Each row comes from the steps of one path. Every step used is in the known rows, and no mark comes twice. Write the path behind each row, first mark first.
Known rows:
C -> M -> Y -> F: [ 30.7   1.6 -32.6 -21.7  -1.7 -38.0  44.9  -4.5 -28.9  -3.3 -16.8 -15.4
 -16.3   7.6 -35.1   8.8  29.0 -11.4 -37.5 -21.8  31.3 -15.8 -28.0 -24.8]
C -> J -> M -> Y: [ 40.2  -5.8 -55.4   4.2  -8.6   6.5  46.7  15.3 -14.6  -1.7  -1.8  -6.4
 -21.2  -8.3 -30.6  11.7 -25.1 -26.1 -34.4  20.1  46.8 -35.7 -17.8 -23.4]
M -> Y: [ 28.3   4.6 -21.8 -22.0   2.5 -32.6  52.3  35.5  -4.8 -13.0 -10.6   5.5
  -5.8   3.6 -24.9   7.7 -11.7 -28.4 -29.7 -24.1  32.2  -9.0 -15.8  -7.6]
J -> Y -> C: [ 38.0 -24.6 -27.7 -18.1 -38.3  29.4  54.5  -0.9 -14.2 -11.4  -6.9  19.9
 -35.1  37.3 -34.0 -12.4  -6.5 -15.7 -40.7 -42.4  29.4  -9.7 -41.7 -21.8]
F -> J -> Y: [ 54.1  -1.0 -35.8 -11.3 -42.0  41.4  51.8  23.0  10.2  -2.7 -22.5  -9.9
 -42.0  18.9 -28.4  37.0 -14.5 -24.2 -54.4 -56.7  21.9  -9.6  -7.0 -34.4]
F -> E -> M -> Y -> J -> C: [ 54.0   1.2 -43.3   3.5 -20.0 -18.6  31.9  74.7  -7.8  -9.8  -2.4  28.7
  -9.4  -5.5 -47.1 -14.2 -44.0 -52.0 -38.8  23.2  27.9  -4.0  -4.5 -43.5]
Y -> J: [ 38.8   3.8  -9.2 -20.8  -7.0  11.7  32.4  48.1  19.7  -8.0   3.8  12.3
 -40.3   4.1 -15.2 -10.7 -54.8 -16.2 -32.9   3.7  32.5  -5.5  10.6 -24.1]
J -> C -> M -> Y: [ 24.4   8.7 -53.1 -23.7 -18.9 -14.5  43.7  52.8 -52.3   6.0 -16.1  -9.3
 -29.6  25.7 -22.6 -13.7  29.0  -9.7 -43.5  16.8  38.0 -35.4 -31.8 -24.2]
C -> M -> Y: [ 28.1   5.3 -41.4 -24.0   2.0 -40.3  49.9  19.7 -37.3  10.3 -19.5 -19.9
 -24.4   6.4 -34.7   9.6  32.2 -11.3 -31.1 -29.2  22.3 -16.3 -19.3 -20.7]
F -> E: [ 52.8  22.6 -22.6  -6.0 -21.5   9.1  34.0  36.3  -9.4   2.8 -25.3   8.6
 -58.4   5.1 -27.0  16.0  -5.0 -28.8 -42.2 -18.9  19.5   7.1  -1.7 -30.4]
J -> Y: [ 36.3 -21.3 -36.0 -27.0 -38.8  29.7  56.7  16.3  -6.8  -5.4  -7.7  -6.8
 -41.6  36.6 -30.5  -3.8  -4.2 -21.2 -48.2 -61.0  29.3 -12.4  -7.7 -11.5]
J -> Y -> F: [ 39.5 -24.5 -24.9 -23.8 -43.9  30.0  51.4 -12.9   7.3 -22.5  -4.9  -1.8
 -31.4  38.6 -34.6  -6.3  -9.7 -24.3 -56.1 -55.5  39.2  -9.8 -19.8 -14.1]
J -> C -> M -> Y -> F -> E: [ 38.2  17.3 -47.0  -7.2 -26.3 -18.8  36.6  35.7 -46.5  -2.3 -21.5   0.7
 -28.4  23.9 -34.0  -7.5  27.2 -16.3 -50.8  25.6  43.6 -23.8 -39.2 -36.5]
J -> C: [ 28.9   8.1 -33.4 -33.1 -28.5  31.5  32.4  65.2 -24.1  -3.3  -5.0   2.6
 -49.4  29.3  -4.1 -14.2   0.4 -19.8 -49.9  20.0  38.0 -33.0 -18.1 -14.3]
C -> J -> M -> Y -> F -> E: [ 52.2   0.9 -51.7  21.9 -15.4   5.9  43.2  -1.6  -7.2  -7.6  -8.6   4.7
 -20.1  -9.4 -40.9  17.0 -27.5 -29.9 -41.0  27.0  49.6 -22.6 -25.3 -35.9]
F -> E -> M: [ 56.7  -1.4 -40.8 -11.7 -20.0  11.5  23.8  47.9 -10.2  -0.5  -3.7   8.5
 -40.8  -5.6 -34.7   4.0 -19.8 -48.9 -40.4 -15.0  10.7   1.9   3.4 -33.2]
E -> J -> M -> Y: [ 46.8  -4.8 -44.7 -23.1 -11.1  -0.1  38.2  34.8 -39.0  -7.2   7.8   6.6
 -16.7  -7.3 -36.0 -24.5  -0.8 -26.5 -36.2  37.5  44.2 -42.0  -1.5 -16.9]
E -> M -> Y: [ 33.7 -23.5 -43.0 -32.5   2.9 -19.6  38.0  51.2  -3.7 -13.7  17.0   4.1
   9.5  -8.0 -33.3  -8.0 -27.8 -55.6 -28.0 -19.4  18.0 -16.7  -3.5 -12.1]
F -> E -> M -> Y: [ 53.6  -1.5 -42.5  -5.2 -12.8 -20.7  35.6  50.1  -9.0  -8.8  -7.9  15.6
 -13.2 -11.5 -45.1   4.9 -23.6 -55.3 -35.9 -15.5  14.7   5.5  -3.2 -34.8]
E -> J: [ 45.4  19.6 -21.4 -27.6 -10.1  16.3  25.4  41.7  -7.9  -6.2   2.5  -3.8
 -44.1   3.9 -17.1 -17.1  -3.7 -21.3 -35.9  34.0  27.9 -20.1   6.0 -11.5]
F -> E -> M -> Y -> J: [ 54.4  -1.5 -37.1   2.5 -10.2 -25.5  32.8  57.4   2.0 -10.4  -2.4  24.3
  -9.8 -15.1 -48.8  -3.4 -48.0 -52.5 -32.2   1.0  18.6   7.7   1.8 -43.1]
C -> Y -> J -> M: [ 42.1 -15.8 -40.1  23.8  -9.1  12.3  53.4  22.9 -13.0  -6.5   6.1  13.2
 -21.6 -13.6 -45.1 -15.0 -40.9  -3.4 -35.0 -41.1  45.1 -26.2  15.0 -28.4]

Write each row's path:
[ 42.6 -17.3 -44.1 -20.2 -14.0  -4.3  30.2  44.6   4.5 -27.2  13.7   9.0
  15.1  -4.1 -32.8   1.5 -34.7 -56.7 -43.6   9.3  28.4 -23.8 -20.1 -28.7] | E -> M -> Y -> F -> J -> C
[ 48.0  -6.3 -37.3 -21.7 -13.2   1.8  33.8  14.0 -30.4 -18.0  10.5   8.3
  -9.8  -4.2 -36.9 -24.6  -2.2 -27.6 -39.9  42.3  48.4 -40.9  -9.1 -17.3] | E -> J -> M -> Y -> F
[ 39.0  -2.5 -46.2   5.5 -29.8  33.6  52.3  12.6  13.0  -2.2 -10.1 -19.4
 -39.3  23.4 -30.7  10.9 -31.0 -22.6 -44.0 -13.3  34.2 -12.6 -13.2 -19.3] | C -> J -> Y
[ 51.4 -13.3 -27.6  -4.5 -49.2  27.2  50.0 -12.6   4.1 -19.9 -15.9   5.3
 -39.6  35.6 -45.2   0.8  -9.6 -26.4 -58.8 -49.8  36.7   3.2 -17.6 -27.1] | J -> Y -> F -> E
[ 31.2   2.6 -13.6 -11.6   3.6 -39.0  50.0  47.6  13.8 -17.2  -3.3  20.5
   1.4  -1.3 -29.9  -5.4 -51.4 -24.8 -25.5   0.3  39.0  -4.8  -5.0 -20.3] | M -> Y -> J
[ 37.0 -25.2 -36.4 -22.7   3.1 -24.7  36.0  60.6  10.5 -16.5  22.5  15.1
  14.6 -12.2 -36.3 -19.0 -58.8 -51.6 -26.6  -0.5  22.2 -13.4   3.0 -22.0] | E -> M -> Y -> J
[ 43.2  -8.8 -50.1   5.7 -10.5   8.2  43.6  -1.4  -5.4 -12.8   0.4  -3.8
 -14.1  -7.9 -33.0  11.6 -28.2 -26.7 -38.9  24.8  52.0 -34.7 -25.6 -25.8] | C -> J -> M -> Y -> F
[ 39.6  10.8 -33.3 -12.4  -5.6 -29.6  44.5  -4.1 -19.0  -2.2 -22.8 -17.2
 -17.9   2.5 -34.6  27.7  23.4 -12.0 -40.5 -24.7  27.7 -12.7 -26.7 -35.0] | C -> M -> Y -> F -> J
[ 57.0  -4.0 -22.6 -13.3 -22.9  15.5  19.3   6.5   8.6 -22.4   1.7  11.6
 -31.3   0.3 -32.6   2.3 -23.1 -45.8 -49.6  -9.2  26.4   1.4 -13.1 -33.2] | Y -> F -> E -> M
[ 39.9 -20.3 -45.5  -8.2   6.5 -15.6  35.2  32.8   1.1 -17.4  18.2  21.2
  13.9 -11.0 -35.7  -8.3 -41.9 -51.4 -20.7  18.2  21.4 -16.5 -33.8 -24.4] | E -> M -> Y -> C -> J
[ 51.4  -5.2 -42.7 -31.2 -17.7  32.1  27.8  30.3 -39.3  -1.2  10.1  -0.7
 -42.9  -2.6 -24.4 -25.0   4.6 -22.5 -40.3  36.0  39.0 -43.5   4.8 -17.9] | E -> J -> M
[ 50.2  11.4 -24.0  27.3 -13.9  20.0  47.5 -10.5  19.0 -20.0 -12.0  -1.6
 -19.0  -5.5 -34.4  29.2 -21.2 -11.0 -47.8 -60.7  35.4 -10.4  -5.8 -29.0] | C -> Y -> F -> J
[ 48.2  -7.4 -39.8 -17.9  -9.7   1.9  35.6  21.4 -43.7 -10.7   8.8  25.2
 -12.2  -6.1 -36.4 -29.0  -0.4 -22.9 -29.9  50.3  44.8 -38.5 -22.6 -24.2] | E -> J -> M -> Y -> C
[ 42.1  22.1 -42.6 -15.3 -17.7  -7.0  26.6  41.1 -38.8  -8.2  -2.2  -2.9
 -22.4  18.2 -30.9 -31.5  20.9 -12.6 -45.4  73.1  44.6 -39.0 -25.0 -25.3] | E -> J -> C -> M -> Y -> F
[ 59.0  26.8 -27.5  -0.9 -30.0  11.4  17.6  10.2 -21.5  -9.9 -12.7   4.6
 -48.8  15.7 -35.8 -13.5  14.3 -17.4 -56.6  48.1  38.7 -12.9 -24.3 -39.8] | Y -> F -> E -> J -> C -> M
[ 30.2   1.4 -14.1 -15.4   3.8 -31.9  49.1  18.1 -12.5 -17.1  -9.4  34.4
  -0.3   6.0 -28.8  -1.9 -13.9 -23.2 -22.0  -4.0  31.4  -7.0 -47.1 -18.7] | M -> Y -> C
[ 49.7  14.8 -28.8 -15.3 -33.0  32.2  25.2   8.9  -5.0 -11.7 -15.8 -10.2
 -42.8  15.5 -15.6  22.3   5.5 -14.8 -59.6   8.1  35.5 -23.3 -30.3 -42.3] | Y -> F -> J -> C -> M
[ 34.5   6.7 -20.6 -19.9 -21.4  20.9  29.0  72.8   3.9 -10.0   5.6  19.5
 -41.0  17.9 -13.9 -28.3 -49.7 -15.4 -42.5  40.4  44.5 -21.6  -3.6 -29.3] | Y -> J -> C
[ 29.5   9.5 -45.9   5.3 -25.2  22.0  48.3  53.6 -26.1  -6.3  -4.5   2.0
 -32.5  17.6 -21.4 -14.9  -2.1  -9.5 -48.0 -12.9  43.6 -32.9 -11.7 -15.4] | J -> C -> Y
[ 55.8  -6.5 -24.2 -19.1 -30.0  45.5  27.3 -12.1   2.1 -18.2  -4.0  -1.1
 -38.8  -1.5 -19.7  27.7 -13.6 -25.0 -56.5 -15.8  39.5 -26.4 -18.1 -38.3] | Y -> F -> J -> M
[ 46.9 -20.0 -40.1 -12.3 -21.1  -7.1  46.8  -0.9 -32.9 -16.1  -4.1  17.6
 -15.5  -5.5 -43.3   1.1  -3.8 -32.8 -44.3 -13.0  47.3 -27.6 -22.0 -29.5] | J -> M -> Y -> F -> E
[ 32.8  10.8 -22.5   6.3   5.7 -26.2  50.4  13.8   1.3 -16.7 -12.2  27.4
  -0.1   1.7 -29.8   8.7 -29.2 -23.5 -20.8  21.6  33.5  -7.0 -49.8 -23.9] | M -> Y -> C -> J
[ 38.2   3.2 -21.7  17.5  -8.2  10.6  50.9 -11.5   6.4 -22.5  -2.9   0.7
 -20.2   0.9 -34.7   4.5 -14.2  -8.1 -44.3 -60.0  39.1 -11.9  -7.0 -15.4] | C -> Y -> F
[ 48.8  22.5 -15.6   2.7  -7.8 -36.3  40.0  12.0   4.9 -28.1 -12.7  17.7
  -2.1  -0.6 -42.8   1.9 -14.8 -33.0 -39.2  18.2  39.6   1.5 -22.2 -25.8] | M -> Y -> F -> E -> J
[ 45.4  -6.7 -36.4   0.7 -11.9  35.9  30.2  -6.6 -21.5  -3.2   2.3  23.5
 -40.7   0.6 -21.6  -2.3 -23.3 -15.8 -29.7  33.3  35.9 -28.1 -46.5 -33.7] | Y -> C -> J -> M
[ 49.1  -3.9 -29.1 -14.3 -29.5  27.9  39.4  14.5 -16.9 -11.7   1.7  18.2
 -32.8  26.2 -37.4 -31.8  -7.6 -17.8 -38.4  20.6  32.8 -18.3 -24.4 -20.9] | E -> J -> Y -> C
[ 28.3   6.2 -24.6 -10.1  -8.0 -31.8  48.5  68.8   1.4 -18.0  -2.1  24.5
   1.8  11.1 -28.1 -18.7 -48.6 -23.6 -32.4  28.7  48.6 -16.2 -15.3 -23.6] | M -> Y -> J -> C
[ 28.8   9.4 -49.9 -30.8 -25.2  16.8  32.0  51.6 -52.2  13.1 -13.0 -15.3
 -56.2  29.6 -14.2 -13.6  34.0  -6.5 -49.0  17.0  31.9 -38.3 -22.8 -26.0] | J -> C -> M
[ 48.5  23.6 -47.1 -15.9 -32.0  33.7  29.7  49.9 -26.1  12.1 -25.9 -19.1
 -55.6  14.0 -11.7  29.6  17.5 -13.5 -53.1   8.1  24.1 -29.5 -17.8 -44.6] | F -> J -> C -> M
[ 52.6  -1.2 -37.1  27.3 -19.5  29.2  49.1 -17.4  -0.7 -16.6  -7.1  -0.8
 -20.2 -11.0 -39.9  25.2 -15.6 -12.2 -52.0 -58.6  41.9 -23.9  -7.1 -33.3] | C -> Y -> F -> J -> M
[ 37.2   8.4 -33.0 -18.0 -19.2   9.4  29.1  63.7 -20.3   3.7  -1.6   3.4
 -46.1  19.0 -20.2 -27.8 -24.2  -3.9 -40.1  36.9  39.9 -27.1  -5.9 -36.8] | Y -> J -> C -> M
[ 56.0  22.1 -25.1  37.6 -14.6   2.2  43.1  -5.6   0.3 -20.9 -11.8   9.3
 -23.9  -6.0 -48.2  -1.8 -13.3 -12.9 -47.9 -23.8  39.6  -3.3  -2.2 -29.2] | C -> Y -> F -> E -> J
[ 62.9  15.3 -43.0   2.2 -23.4  -5.0  34.3  35.8 -37.2  -2.6 -12.7  16.9
 -34.5 -10.3 -48.9  -7.6   0.6 -31.4 -40.6  32.6  35.4 -15.0  -3.0 -35.7] | F -> E -> J -> M -> Y
[ 44.4 -21.1 -29.7 -22.2 -17.6  24.2  33.3  37.4 -10.8  -4.7  11.9  14.1
 -42.0  -4.4 -24.8 -19.3 -46.5 -16.4 -35.5   6.2  43.5 -28.2   9.1 -30.3] | Y -> J -> M
[ 35.8   2.0 -26.7 -22.3  -6.3   4.8  31.2  -4.0 -39.4   8.5 -12.2  12.6
 -49.3  12.2 -20.8  -3.5  23.9  -2.4 -28.7  -6.3  19.5 -12.8 -48.3 -31.9] | Y -> C -> M
[ 53.0   5.2 -38.8  22.8 -37.7  32.6  47.5 -10.0  22.6 -12.6 -15.2  -6.3
 -39.8  21.8 -41.8  16.6 -32.0 -27.8 -53.4  -4.3  40.1  -2.7 -24.7 -31.9] | C -> J -> Y -> F -> E
